What can hang from each mark:
dulam: bonu gebud kemi vuzip
gebud: dulam
vunup: lufu
kemi: dulam
burup: dulam
keve: dulam
nidez: dulam lufu
lufu: bilo dapor nidez
dapor: lufu
litig: lufu
bonu: dulam
vuzip: dulam
bilo: lufu

Known rows, with every way that one mark hangs from another:
lufu{bilo dapor nidez{dulam{kemi}}}: [  4   3 -22   0   3   9   1   7 -15  14  26 -22  26 -22   9   7  -4 -16
   3  -8   1  27  10   1 -15   5 -13  -9  14   6  -1   6  -4  -6  18 -14
 -10 -12 -22  21   5   7 -35  10  31  21  19  -4  18   7  -6  -2  11   7
  13 -24  -3  -3  14 -14 -16  21  -9  -8]
nidez{lufu{bilo dapor}}: [-16   7 -31   0   8   9   4  15 -15  13  27 -40  -5 -46   0  19  11 -19
   2 -10   3  20   8  15 -17  -8 -22   5  33   9  -4  15  -9  -2  21 -16
 -12 -16 -25  13   2   2 -26   8  24  13  14  22  38  12  12  -9   1   6
   8 -27   1  -2   5 -20 -33  23 -22 -19]
nidez{dulam{bonu}}: [ -8  -1 -22  13  11   1 -19  18   1  17  22  -4 -30   0   7  10   4 -11
  -4  -1  18  17   5   1 -33  14  16  11  17  -6   1  17  -2   0 -19  -8
  -7  -4 -20  13   1  10  -4  -3   1   4  11  -3   5 -10   7   2  29   7
   5 -15  -4   9  27 -11 -32  11 -10  -4]
lufu{bilo nidez}: [-10  -1 -27  -4  15  -1  -1  19 -15  14  20 -18  16 -42   4   3 -12 -22
  -4 -13   6  23   9   4 -24   6 -18   3  26   6  -7   7  -9  -2  24 -18
 -11 -10 -25  21   4   4 -27   5  14  10  18   1  21  12   8  -2   6   2
  18 -26  -6 -13  15  21 -28  15 -19 -10]
bonu{dulam{gebud kemi vuzip}}: [-18  -9 -32  17  23  -2 -39   7   6  13  21  25 -20  23   8   5  -2  -5
  -4  20  18  -1   9  -6 -50  -8   5   7  15 -10   5 -10 -15   8 -23   0
 -10   3 -22   3  23  10  15 -16   4  -2   1  14   6 -19  11  18   8   5
   6 -15  -2 -12  36 -28 -28  -7  -3   7]
kemi{dulam{bonu gebud vuzip}}: [-24  -3 -29  18  18 -11 -41  18  15  12  15  13 -29  13  14   4  -2  -6
 -12  22  22  13  -1   5 -43   8   1   0  12 -12   5   2 -10  12 -53  -4
  -4 -19  -7  10  17  12   4 -16 -34  -7   0 -11  -2 -32  23  10  19   8
  16 -20  -5  -8  36  -6 -38  -9 -22   0]
burup{dulam}: [ -7  -4 -31   5  20   5 -21  20   4  12  23 -22  -9   8   5  16  -6  -8
  -5  -1  13  11  10   5 -32  -8 -17   7  24  -1  -3  10 -12   4  -6  -2
 -11  -2 -24   8   3   9  -9  -6  -5  -1   7   3  15  -6  26  -1  27   4
   5 -25  -2  -1  24 -12 -40   4  -5  -6]
vuzip{dulam{bonu gebud kemi}}: [-23  -9 -30  20  29  -4 -38   3   7  11  23  21 -15  23   3  11 -19  -9
  -3  30  17   4   5  -6 -44  -4  12   9  11 -15  14   2  -2  11 -22  -4
  -8 -12 -11  10  16  11   8 -13   6  -6  -3  -2   1 -12   6  16   2   0
   9 -15   2  -2  39 -25 -22 -11  -2   9]
nidez{dulam{bonu} lufu{dapor}}: [ -8   7 -25  11   3   5  -8  18  -3  13  28 -24 -31 -24   5  16  19 -12
   3  -5  13  17   8   6 -19   4   9  10  23  -4  -1  21   0  -6  -9 -12
  -8  -5 -23  14   1   6 -14   1  13  11  13  10  18  -3   6   0  19  10
   5 -18  -3  10  18 -20 -33  22 -20 -11]
lufu{bilo dapor}: [-13   3 -29   0   9   5  -3  10 -16  14  24 -27   4 -31   3  11   0 -15
  -3 -11   5  23   4  14 -23  -6 -26   0  26  12  -3   6 -13   2  13  -9
 -10 -20 -15  15   5   5 -22   7   8  12  10  11  34  11  10 -11  12   3
  18 -24   3   1   9 -11 -27  18 -19 -12]
vunup{lufu{bilo dapor nidez{dulam{gebud vuzip}}}}: [ -3   8 -23   1  -2   2   0   5 -19  14  29 -18   2 -42   6  -1  -1 -13
   4 -11  14  21   9  13 -36  14  -2  -6  17   9   2  -1   0  -7  -8  -8
  -9 -13 -17  25   3   7 -25   5  15  16  18  -6  13   8  -3  -2  19   4
  22 -16   3 -11  15  12 -26  25 -16  -3]
litig{lufu{dapor}}: [  6   4 -26   1   2   3  -2  18 -11  12  20 -42  -5 -22   8  23  -6 -10
  -2  -3   1  16   6  16 -26  -6 -47   4  26  10  -4  10  -9  -2  14  -3
 -14 -19 -13  16   2   6 -14   4  -1  11  11  18  30  14  27  -4  19   3
  14 -23   9  -5  10  -8 -36  25 -22  -2]
gebud{dulam{bonu kemi}}: [-21  -6 -31  18  21   5 -31  13   0  13  18   4  -4  18   3  18  -3  -9
  -4  22   7   2   5  -3 -22   2   1  17  13 -10   4   9 -11   5  -1  -2
  -7  -4 -20  10  17  10  -8  -4  -1   2   4  11   9 -15   9  21  -1   5
   7 -17  -2  -2  31 -17 -27 -11  -6   6]
bilo{lufu{dapor nidez{dulam}}}: [  3   7 -19   0  -5   6   1  13 -11  10  27 -40  -3 -28   7  -1  11 -11
   1 -14  11  29  14   6 -22  -1 -19   0  24   3  -6   5  -5  -9  10 -13
  -7 -12 -25  16   8   4 -27   4  13  16  16   2  27   2   3 -10  35   8
  15 -23  -9   0  13   9 -29  28 -27  -7]
nidez{dulam{kemi} lufu{dapor}}: [ -1   5 -27  10   2  14  -6  11  -4  14  28 -34  -8  -2   4  26  14  -9
   6   4   5  17  11   3 -22  -1 -14   6  22  -5  -1  16  -4  -8   4 -12
 -15   0 -29   9   2   6 -11   1  34  15  12  24  23 -10   9   0  14  11
  -8 -19   3   1  17 -40 -27  22  -9 -13]
litig{lufu{bilo dapor nidez{dulam}}}: [ 12   8 -19  -4  -1   5  11  16 -20  14  24 -36  19 -44   8  14  -3 -17
   3 -18   1  24  10  15 -14  10 -29  -7  19  13  -5  11  -2 -10  25 -14
 -11 -16 -19  25  -2   7 -32  14  18  20  23  -2  20  22  10  -5  12   4
  23 -25   0  -6   6   4 -26  34 -20  -8]
bilo{lufu{dapor}}: [ -8   5 -27   1   3   7  -6  11  -8   8  26 -40 -20 -20   3   8   9  -9
  -2  -3   8  25  10  11 -31 -15 -34   6  32   6  -5   3 -12   1   8  -8
 -10 -23 -18  10  12   3 -18   1   5   9   7  16  37   2  15 -13  30   5
   7 -23   0   0  11  -7 -35  19 -28  -8]
dapor{lufu{bilo nidez{dulam}}}: [  2   1 -23   1  13   7   9  14 -19  17  24 -34  -6 -48   0   9  -5 -24
  -3 -16   3  29   8   5 -25  17 -15   4  25   7  -4  14  -7  -5  23 -23
 -14 -11 -27  24  -5   6 -28   8  18  17  19  -6  23  13  14   7  10   8
  14 -25  -3  -9   6  15 -33  26 -26 -13]
dapor{lufu{bilo nidez{dulam{bonu vuzip}}}}: [ -1   0 -25   9  15   1  -2  14 -11  15  28 -11 -30 -49   2   7  -3 -21
  -4 -14   9  23   7   5 -30  19   1   5  20   2   1  12   3  -4   0 -23
  -5  -9 -21  27   1   7 -38   5   4  13  23 -15  11   4  10  13  13  10
  24 -24   0 -10  13   8 -38  18 -31  -9]
gebud{dulam{bonu kemi vuzip}}: [-14  -8 -32  20  22   2 -38  13   7  13  21  12 -19  20   6  17   1  -6
  -3  20   9  -1   6  -2 -31   1   0  12  12 -13   7   4  -6   5 -25   1
   1   0 -24  11  20  12 -10  -7 -10   0   9   7  -3 -21  12  23   4   7
  17 -16   5 -12  34 -20 -32 -13 -11  10]
nidez{dulam{gebud kemi} lufu}: [-12  -1 -26  15  12   9 -17  12   0  14  22 -14 -21   4   0  22  10 -10
   2  16  11  13   9   0 -39   5  18   7  17 -12   3  16  -8  -1   3 -15
 -17   2 -29   6   9   8   7  -7  32   6   9  16  12 -20  12   3  11  11
 -13 -18  -7  -2  26 -21 -27  11  -6 -10]
nidez{dulam{vuzip} lufu{bilo}}: [ -6   3 -28   4  11  10  -4  20  -2  19  28 -18 -26 -24   3  15  24 -16
   3 -15  15  18  10   9 -36   8   9   4  26  -3  -2  12   1  -5 -13 -17
  -3   7 -37  16  -3   6 -15   3  25   9  22   4   7  -8  13  -4  21   8
  10 -22   3  -5  14 -28 -35  21 -14 -20]
keve{dulam}: [-11  -6 -27   4  18   4 -18  19   4  13  12  -9  -2   7   9  19   4  -9
  -9  -2   9  17   2   4 -34  -4 -21  12  21  -5   0   6 -16   2  -9   5
 -11   0 -28   8  -4   6   8  -5   8  -4   8  16  15  -9  17  10  29   1
  14 -16   6   3  26  10 -38  15  -4  -3]
nidez{dulam{gebud kemi vuzip} lufu{bilo}}: [-11   0 -29  14  15   9 -17  12  -1  15  28   0 -28  -5   1  16  13 -12
   1   8  12  14  11   4 -46   6  30   0  15 -10   7   9  -1   1  -7 -20
  -7   3 -29  11  10   8 -10  -2  28   6  14   6   4 -18  10   0   7  10
  -1 -21  -2  -8  23 -32 -29  10  -7 -11]

Rows:
[ -6   1 -23  11   7  -5 -19   7  -6  10  28  18  -5 -21   8  -1  -6 -13
  -1   1  14  19   7   2 -29  13  16 -12   2  -1   7   1   1  -1 -14 -12
  -1 -13 -12  21  19  10 -32   3   4  13  17 -14   4  -5  -9   6   7  10
  23 -20  -3  -1  27  -3 -17  11 -15   3]  lufu{bilo dapor nidez{dulam{bonu gebud kemi vuzip}}}
[ -9   4 -29  14   7   9 -13  10  -2  13  34  -5 -30 -13   3  17  17 -12
   4  -2  11  15  10   5 -24   4  14   1  15  -5   6  12   6  -5 -16 -17
   0  -4 -23  17   7   7 -29   6  24  12  21   6  11 -10   0   5   6  11
  13 -22   4   2  17 -42 -30  13 -14 -11]  nidez{dulam{bonu kemi vuzip} lufu{bilo dapor}}
[ -1  -1 -26  11  17   5  -6   9  -9  13  28  -9 -17 -30   3  11  -8 -20
  -4  -3   6  24   7   0 -29  17  -2   4  16  -1   3  10   3  -2   2 -23
  -5  -9 -21  25   4   8 -36   4  14  13  24 -11   9   2   7  17   5  11
  18 -25   3 -13  16  -5 -34  12 -24  -6]  dapor{lufu{bilo nidez{dulam{bonu kemi vuzip}}}}
[ 10   6 -21   2   1  -1   0  18 -14  12  28 -17  -4 -41  10  11  -5 -15
   1 -16  10  19  10  15 -19  14 -12  -8  14   8   0   9   6  -9   1 -11
   0 -15 -16  29   2   9 -42  11   3  15  26 -11   7  15   7   3  13   5
  33 -24   3  -7  12   1 -31  27 -23   0]  litig{lufu{bilo dapor nidez{dulam{bonu vuzip}}}}
[ -2  -1 -25  10  18   6  -2   9 -15  14  23 -18  -3 -35   0  11 -13 -20
  -4   1   2  26   8   2 -31  15  -4   1  17   2   1  11  -8   0  27 -25
 -18 -12 -20  21   7   7 -23   3  21  15  13  -5  19   4  12   9   2  10
   3 -22  -5 -10  14   6 -26  16 -18  -8]  dapor{lufu{bilo nidez{dulam{gebud kemi}}}}
[ -5   2 -24   6  16   3   4  16 -15  14  26 -21 -15 -50   2   9  -6 -23
  -4 -13   7  26   8   4 -23  20  -3   6  22   4  -2  18  -2  -4  15 -26
  -9 -11 -19  26  -1   6 -30   8   9  15  20 -14  20  10   8  13   6   9
  17 -23  -5  -5  10  14 -34  20 -26  -8]  dapor{lufu{bilo nidez{dulam{bonu}}}}
[-23  -7 -29  17  19 -14 -38  17   8   9  24  22 -52  -9   7   3  -1  -9
  -9  15  25   7   4   5 -55   5  19   8  14 -10   6  -1  -6  12 -39  -5
  -2 -10 -10  12  17  10  -4 -12 -26  -7   5   2   2 -20  19   5  19   5
  15 -17  -1  -7  33   4 -38  -4 -24   7]  dulam{bonu gebud vuzip}
[-22  -9 -31  20  22  -9 -42   9  10   7  22  29 -40  15   8   9 -10  -7
  -8  31  19   5   3  -1 -54   0  12   7   7 -14   9  -1  -8  12 -33  -6
  -5 -12 -10  10  23  11  -5 -14 -14  -6   5   5  -1 -27  14  12  10   7
   6 -18   4  -8  37 -12 -33 -11 -13  11]  dulam{bonu gebud kemi vuzip}
[ -8   4 -20   5   5  -5  -9  11 -13  10  24   1   1 -44   7  -5  -6 -17
  -2  -8  16  23   8   7 -22  16  17  -8  10   5   3   9  -2  -1   2 -15
  -6 -17  -8  23  12   9 -29   6   0  14  12 -14  13   8  -7  -1   9   6
  22 -20 -14   2  18  14 -16  20 -20  -2]  lufu{bilo dapor nidez{dulam{bonu gebud}}}
[-17  -8 -30  14  21  -7 -34  12   3  15  22  19 -32   3   8   2   7  -7
  -5   7  23   3   7  -1 -47  -5   0   9  19  -5   2  -8 -15   8 -29   3
  -8   3 -22   6  18   9  15 -15 -11  -2   0  10   6 -15  16  13  19   3
  16 -14  -5 -11  32 -11 -32   1 -12   5]  bonu{dulam{gebud vuzip}}
[  4   2 -19  11   2   1 -14   9  -7   9  26  -7   6  -9  11   6  -8 -11
   0   4   9  20   8  -4 -17   9  -8   1   9  -2   0   9  -3  -7  -3  -8
  -8  -9 -16  18   9   8 -30   0  13  14  18  -1  12  -2  -5   9  17  10
  13 -20  -5   1  25  -8 -19  16 -14   2]  lufu{dapor nidez{dulam{bonu kemi}}}
[-11  -1 -24  13  19   2  -7   9 -13  11  24  -6 -13 -37  -1  10 -16 -21
  -7   7   5  22   6   0 -30  22  13   2  13  -1   5  13  -4   3  18 -27
 -14 -16 -12  22   8   8 -23   3  15  14  12 -11  17   1   8  13  -3  10
   9 -22  -8  -6  19   4 -28  12 -22  -2]  dapor{lufu{bilo nidez{dulam{bonu gebud kemi}}}}
[  7   7 -21   1   1   2   5  18 -18  12  25 -23   9 -43   8  13  -9 -18
   1 -16   6  23  10  14 -14  14 -12  -5  15  10  -2  15   2 -10  16 -15
  -6 -19 -12  28   1   8 -36  13   9  17  23  -8  17  21   3   2   9   5
  26 -24  -3  -1   8   4 -26  29 -20  -3]  litig{lufu{bilo dapor nidez{dulam{bonu}}}}
[ -7   4 -28  13   7   9 -14   7  -3  13  30  -9 -25 -13   4  17  18 -11
   3   6   9  16   9   9 -35   0  14  -6  13  -4   7   7  -1  -3 -10 -16
  -8  -3 -23  12  12   8 -16   1  26  10  14  10  11 -12   8  -4   8  10
   4 -20   2  -2  19 -40 -26  16 -12 -10]  nidez{dulam{gebud kemi vuzip} lufu{bilo dapor}}
[  3   3 -21   2   2   3  -9  17  -1  11  25 -23 -23 -19   8   0  10 -11
   0 -13  18  25  14   2 -37   3  -7   3  24  -4  -5   0   0  -7  -7 -13
  -3  -2 -33  16   8   6 -23  -2   9   8  21   1   9 -10   9  -4  41   7
  17 -25  -4  -9  19  15 -37  20 -25  -7]  bilo{lufu{nidez{dulam{vuzip}}}}
[  7   5 -21  -1   0   2  -3  15 -11  15  27 -15   1 -35  12   1   5 -16
   2 -24  12  24   9   8 -21   8 -16  -9  17   7  -3   2   0  -8  -5 -11
  -2  -4 -26  24   3   6 -35   7   8  16  23  -5  12  10   1  -5  23   7
  30 -22   2  -5  12   1 -26  24 -18  -9]  lufu{bilo dapor nidez{dulam{vuzip}}}
[-17  -8 -29  12  24   2 -29  15   9   8  14   7  -5  23   7  21  -7  -8
 -10  16   9  12   1  -4 -32  -5  -7  14  11 -12   7   9 -12   4 -14   2
  -7  -7 -20   7   5   7   2  -6  12  -5  10   9   9 -16   7  21  15   4
   7 -15   4   8  34  -6 -33   3   0   7]  keve{dulam{bonu kemi}}
[  4   6 -20  -2   0   5   4  14 -17  16  25 -23  19 -41   8   3   0 -18
   2 -21   7  28   9   6 -15   9 -16  -8  18  10  -4   8  -5  -9  14 -14
 -10 -10 -24  23   1   6 -32  11  19  19  19  -4  21  16   0  -8  17   5
  21 -23  -3   0  11   4 -20  29 -16 -11]  lufu{bilo dapor nidez{dulam}}
[ -4   7 -24  -3   1   4  -1  11 -12   5  25 -43  -1 -38   6   1   1 -14
  -1  -9   8  27  14   7 -21 -10 -37   3  29   6  -7   2  -9  -4  19 -13
  -9 -20 -22  15  13   2 -33   4   8  13  15  15  35   6  11  -9  27   7
  17 -26  -5  -6  11  16 -34  24 -32  -6]  bilo{lufu{dapor nidez}}
[ 10   3 -20   6   1   4  -8   9  -9  13  23 -19  16  -8  12   9  -6 -11
   2  -3   4  22   9  -1 -18   5 -22  -3  13   1  -3   7  -7  -8   8  -7
 -15  -6 -23  16   8   7 -23   0  20  17  15   5  17   1  -1   2  20  10
  10 -21   0  -6  20  -9 -19  22 -13  -4]  lufu{dapor nidez{dulam{kemi}}}
[ -8   9 -27  -7   4   4  12   7 -26  12  24 -41  24 -54   3   4 -14 -18
   1 -11   3  23   9  14 -22   3 -35   1  29  16  -6   3  -9  -9  21 -11
 -12 -23 -18  25   2   3 -33   9  23  18  20   4  33  22  -1  -3   8   1
  21 -20   4 -11   6  16 -28  27 -17  -7]  vunup{lufu{bilo dapor nidez}}
[  5  -2 -20   7   9   5 -11  14  -3  14  19 -11  11   3  11   9  -8 -13
   0   1   8  20  11  -8 -28  10 -11   2  14  -6  -4   9  -6  -8   5 -12
 -12   0 -30  15   2   8 -15  -4  24  13  17   0   7  -8   4   8  20   9
   4 -20  -2 -10  25  -3 -25  14  -7  -4]  lufu{nidez{dulam{kemi}}}
[-17  -2 -31  14  17  -6 -34  19  14  15  17  -1 -24  17  14   9  -1  -8
 -10  15  19  17   0   5 -33   5 -14   4  17 -10   0   4 -11   5 -48  -2
  -1 -14 -16  12   8  10  -5 -11 -23  -4   7 -12  -2 -27  22   8  23   7
  20 -25   1  -9  33 -17 -40  -4 -21  -6]  kemi{dulam{bonu vuzip}}
[ -2   5 -22   7  -1   4  -8   6  -8   5  28 -21  -9 -15   6   1   0 -10
   0   1  12  26  13  -1 -22   1 -10   1  16  -2   0   6   1  -6   4 -14
  -5 -19 -17  15  16   6 -33   3  17  14  17   1  20  -3  -6   0  26  10
  10 -24  -8   2  21   1 -26  18 -24  -2]  bilo{lufu{dapor nidez{dulam{bonu kemi}}}}
[  8   1 -20   5   6   1  -6  23 -10  13  17 -21  -4 -24   8  13  -9 -14
  -2  -3  11  16  11   9 -34  15 -11   0  15   0  -2  11  -4  -6  11 -13
 -14  -5 -19  19   2  10  -8  -2   4   9  14  -1   6   4  20   4  19   6
  11 -20  -5 -10  18  24 -31  24 -17   2]  litig{lufu{nidez{dulam{gebud}}}}
[-15  -7 -30  17  28   1 -30   5   6  14  25  10  -6  27   2  15 -16  -9
  -1  20  12   7   6  -8 -34  -5  -9  13  18 -12   8   4  -1   7 -19  -5
  -3  -9 -17  12  10   9  -1  -9  16  -3   4   1   4  -7   2  17   6   0
  12 -16   7  -1  35 -37 -27  -5  -2   4]  vuzip{dulam{bonu kemi}}
[-10   3 -28   7  13  18   0  13  -7  17  26 -25  -5  -8  -2  24  12 -16
   4  -1   5  21  11   0 -28   3  10   5  22  -5  -1  18  -3  -6  16 -20
 -11   1 -32  12   1   6 -15   6  50  13  18   9  17  -7   4  -1   4  10
  -7 -24  -2  -1  17 -41 -26  16  -2 -19]  nidez{dulam{kemi} lufu{bilo}}
[ -3   4 -22   5   6   2  -6   7 -12  12  28  -8  17 -22   7   3 -10 -16
   1  -4   7  24   8   1 -14  12   1  -6   9   3   1  10  -1  -5  10 -17
  -6 -16 -15  23   9   7 -36  10  23  16  20  -8  15   9 -12   4   5   7
  18 -23  -7   4  19 -10 -16  17 -11  -5]  lufu{bilo dapor nidez{dulam{bonu kemi}}}
[-12  -8 -32  16  18  -3 -36   8   6  11  20  11 -24  20   8  13  -4  -6
  -5  25  14   8   4   1 -56  -4  -4   3  13 -10   4  -3 -11  11 -20  -3
 -11  -3 -19   7  20   9   4 -14  -3  -2   4  13   5 -23  24   5  14   6
   3 -19   7 -16  33 -10 -32  -5 -12   2]  dulam{gebud kemi vuzip}
[-14   3 -24  19   7   3 -21   9  -1   9  27  -6 -29  -5   4  16  11  -9
   1  19  12  11   8   3 -29   6  21   3  12 -10   8  17  -2   0  -7 -14
 -12 -10 -13  10  15   8  -5  -3  20   8   7  10  15 -14   3   6   7  13
  -5 -16  -7   8  28 -31 -24  11 -10  -4]  nidez{dulam{bonu gebud kemi} lufu{dapor}}
